Each row comes from the steps of one walk. Every step used is in the known rows, and no mark comes twice. Write the walk behind each row, first mark first.
Known rows:
pizem/pivas/gima:  2.00  1.27  0.75  5.10 -0.37  1.66  0.06  0.21 -0.29  1.43  2.37  2.56  1.36  1.90 -2.23  2.01  2.10 -1.79  1.91 -0.64
befiro/guzar/midir/pizem/pivas: -1.99  4.57  2.82  2.58 -1.20 -0.71  0.07  2.17  0.41 -0.13  0.35  4.35  1.20 -0.49 -0.09  2.21  0.30 -4.94  1.91 -0.24
pizem/pivas/gima/midir/feke: -0.17  1.50  0.85  4.35  0.81  2.40 -0.18 -1.16 -0.38 -0.26  0.95  2.09  1.63  1.77 -0.94  1.91  0.58 -1.82  2.71 -1.11
pizem/pivas/feke:  0.83  0.54  0.52  3.42  0.11  1.81  1.79  3.27  0.93 -0.48 -0.29  3.17  0.60  1.69 -0.44  0.30  2.98 -0.97  0.26 -0.83
pivas/feke/befiro/guzar:  0.07  3.67 -0.05  2.36 -0.28  2.68  1.59  1.12  0.32 -0.88 -2.35  0.99 -1.76 -1.02  1.58  1.32  0.07 -1.72 -0.91 -0.58
feke/befiro/guzar/midir/pizem/pivas/gima:  0.29  6.35  0.98  4.84 -2.63  0.42  0.55 -0.31  0.02  0.53  1.44  4.79 -0.31 -0.40 -0.89  4.68  1.06 -3.29  2.49 -1.21
befiro/guzar/midir/pizem/pivas/feke: -2.04  4.26  1.74  2.51 -1.34  0.01  1.64  3.86  1.33 -1.39 -0.26  5.19  0.76 -0.34  0.26  1.60  2.73 -2.89  1.48 -1.60
midir/feke: -1.13  0.29  1.24  0.73  1.31  0.83 -0.73  0.22 -0.32 -0.14 -0.25  0.06  1.42  2.01  1.37  0.62 -1.31 -2.61  0.28 -0.64
gima/midir/pizem/pivas/feke/befiro/guzar: -0.21  5.03  0.31  4.76 -0.81  3.41  2.12  2.16  0.81 -2.61 -2.45  4.19 -1.94 -1.06  0.36  1.84  1.77 -1.38  0.81 -1.32
midir/gima:  1.26  0.16  1.81  1.43 -0.67  2.61 -0.48  2.58 -1.68 -0.23  0.09  1.35  1.76  2.37 -1.11  0.17 -0.34 -3.31 -0.07 -1.32
befiro/guzar/midir/pizem/pivas/gima: -0.94  5.13  1.80  4.22 -1.78 -0.36 -0.09  0.70  0.06  0.42  2.39  5.07  1.54 -0.19 -1.50  3.15  1.66 -3.48  2.95 -1.42
guzar/befiro/gima/midir/pizem/pivas: -2.00  3.79  1.96  4.29 -1.65  0.57 -0.89  0.62  1.05 -1.32 -2.82  3.51 -0.27  0.08  0.82 -1.01 -0.87 -4.61  1.71 -0.08
befiro/guzar: -1.32  2.72  2.09  2.10  0.49  1.17 -0.78  0.69 -0.56  0.01 -1.08  0.21  0.62 -0.88  0.81  0.54 -1.84 -4.22 -0.02  0.72
guzar/midir/feke/befiro/gima: -0.80  1.50  0.42 -0.54  0.19 -0.93 -0.17 -1.13  0.03  0.19 -2.73 -0.03 -0.16  1.34  3.68  1.11 -3.48 -5.21  1.91 -0.25
pivas/gima/befiro/feke:  0.64  1.05  0.33  5.62  0.37 -0.22 -2.66 -0.69 -1.14 -1.95  5.20 -1.46  2.95  1.92  0.26 -0.59 -1.35 -3.74 -0.40 -0.75
pizem/pivas/feke/befiro/guzar:  0.36  3.98  0.20  4.44 -1.50  2.26  2.20  1.58  0.81 -0.56 -2.06  3.21 -1.64 -0.58  0.72  1.73  1.40 -1.98 -0.31  0.20
midir/feke/befiro:  0.24  1.47  0.42  0.93  0.40  1.50 -0.02 -0.76 -0.33  0.00 -0.97 -0.03 -0.42  1.88  1.87  1.90 -2.01 -2.45  0.11 -0.47
guzar/midir/gima/befiro: -1.79  0.38  2.72  2.11 -1.27  0.72 -1.31  2.47 -1.84 -1.84  1.74  0.89  3.35  0.71  0.26 -0.07 -2.38 -5.64  0.36 -2.30
pizem/pivas:  0.82  0.68  1.64  3.58  0.25  1.37  0.20  1.71  0.07  0.82  0.20  2.06  0.94  1.59 -0.77  0.92  0.44 -3.13  0.83  0.36
pivas/gima/midir/feke/befiro/guzar: -1.06  4.84  0.17  3.40  0.33  3.15 -0.60 -3.03 -0.96 -0.75 -1.35  0.12 -0.61 -0.97  1.10  2.75 -2.52 -2.61  1.63 -0.72
guzar/midir/pizem/pivas/feke: -0.31  1.85  0.92  1.63 -0.53  0.21  2.19  4.50  1.48 -1.16  0.62  5.06  1.13  1.49 -0.38  1.76  3.67 -1.45  1.78 -2.57

Which walk is each row?
-0.05  4.45  2.29  0.68 -2.22  1.76  0.13  1.48 -1.50 -0.14 -1.64  1.75  0.14 -0.39  0.38  2.68 -2.79 -6.10  0.65 -0.90 -> feke/befiro/guzar/midir/gima
 0.96  1.46  0.56  7.55 -0.66 -0.45 -2.24 -0.33 -0.65 -1.54  5.73  0.78  3.11  2.40 -0.58 -0.41  0.12 -3.94  0.04 -0.15 -> pizem/pivas/gima/befiro/feke
 2.11  1.69 -0.35  3.69 -0.57  2.66  2.57  2.29  0.89 -0.16 -1.07  2.96 -1.38  1.42 -0.04  1.68  2.35 -0.86  0.12 -0.85 -> pizem/pivas/feke/befiro
 1.33  2.22  0.02  4.52 -0.29  1.93  0.40  0.02 -0.03 -1.16 -2.87  2.85 -1.46  0.71  1.03  0.61 -0.28 -3.42  1.97 -0.14 -> feke/befiro/gima/midir/pizem/pivas
 0.35  4.62 -0.05  4.49 -2.01  1.93  2.09  2.28  1.02 -1.36 -1.18  4.95 -1.84  0.12  0.35  1.90  2.83 -0.99 -0.25 -1.05 -> midir/pizem/pivas/feke/befiro/guzar
-0.15  4.26  0.98  0.37 -2.14  2.32  1.64  3.13 -0.53 -1.16 -2.15  2.85 -0.41 -0.39  0.65  1.92 -0.34 -4.04  0.14 -2.22 -> pivas/feke/befiro/guzar/midir/gima
-2.06  4.21  1.22  1.66  0.95  2.83 -0.35 -1.52 -0.77 -1.43 -3.14 -0.58 -1.02 -1.26  2.50  1.70 -4.17 -4.22  0.58  0.35 -> gima/midir/feke/befiro/guzar
-3.95  2.71  1.79  0.98  0.01  0.54 -1.72 -1.32  0.49 -1.47 -4.21 -0.11  0.24  0.05  3.21 -1.83 -3.95 -5.37  1.14  0.21 -> guzar/befiro/gima/midir/feke
 0.25  0.16  1.62  3.68 -0.83  0.60 -2.75  2.04 -2.11 -3.28  3.50 -0.35  3.26  2.87  0.44 -2.12 -2.58 -5.60 -1.68 -0.79 -> midir/gima/befiro/feke
-1.14  2.02  1.33  6.38 -1.72 -0.74 -0.84  0.66 -0.28 -1.24  4.68  3.84  2.76  0.79 -1.13  2.02  1.38 -3.00  2.33 -2.82 -> guzar/midir/pizem/pivas/gima/befiro
 1.88  1.47 -1.23  4.14 -1.49  1.06  1.92  1.81  1.11 -1.11 -2.11  4.55 -1.84  1.91  1.16  0.01  3.26 -1.10  0.62 -1.38 -> midir/pizem/pivas/feke/befiro/gima
 0.27  1.46  0.61  3.65  0.81  2.94  1.83  3.76  0.87 -2.45 -0.75  3.86  0.22  0.90 -0.68  0.61  3.44 -0.17  1.24 -2.19 -> gima/midir/pizem/pivas/feke
 1.41  2.07  0.16  3.55  1.30  2.94 -0.54  0.22 -0.74 -1.28  1.44  1.27  1.14  0.68 -1.62  1.90  1.24 -0.68  2.07 -2.57 -> pivas/gima/midir/pizem
-6.18  2.82  2.89  2.08 -0.36 -1.26 -2.08 -0.54 -0.65 -2.06  0.37 -0.07  2.67 -1.38  3.31  0.31 -4.50 -6.26  0.55 -0.55 -> gima/befiro/guzar/midir/feke
-0.72  4.59  0.73  0.40 -0.55  1.15  1.99  1.97  0.69 -0.63 -2.41  1.14 -1.13 -1.76  1.90  2.32 -0.89 -3.54  0.55 -0.95 -> pivas/feke/befiro/guzar/midir
-4.25  2.93  2.75  3.06 -0.40 -0.54 -1.61  0.45 -0.65 -1.55  0.54 -0.36  2.13 -2.46  2.19  0.25 -3.93 -6.59  0.24 -0.35 -> gima/befiro/guzar/midir
-0.80  5.55  1.38  1.06 -1.00  0.26  0.28  0.87 -0.04 -0.60 -0.92  1.92 -0.81 -1.17  1.28  3.13 -1.62 -4.62  1.05 -0.97 -> feke/befiro/guzar/midir/pizem
-1.54  3.24  3.14  0.39 -1.37  1.06 -0.53  2.68 -1.51 -0.22 -0.84  1.88  2.00 -0.28 -0.10  1.18 -2.18 -6.29  0.81 -0.82 -> befiro/guzar/midir/gima
-4.07  3.54  2.67 -0.52  0.37 -0.65 -0.75  0.31 -0.14 -0.17 -0.99  0.64  1.69 -0.48  2.47  1.61 -2.99 -5.57  1.48  0.15 -> befiro/guzar/midir/feke
-0.85  1.03  2.29  1.73 -0.93 -0.75 -2.63  2.70 -1.87 -2.97  3.64 -0.25  3.97  2.08  0.80 -0.93 -3.37 -7.25 -0.26 -1.31 -> guzar/midir/gima/befiro/feke
-0.13  0.43  0.73  7.83 -1.11  1.07 -1.28 -0.54 -0.72 -0.41  3.83  1.89  2.26  0.95 -1.20  0.70  0.66 -2.38  0.99 -1.15 -> pizem/pivas/gima/befiro
-0.37  1.84  1.59 -0.04  0.63 -0.22  0.06  2.55  0.17 -0.38  1.10  1.70  1.49  0.96  0.23  1.98 -0.08 -3.52  1.74 -1.95 -> guzar/midir/pizem
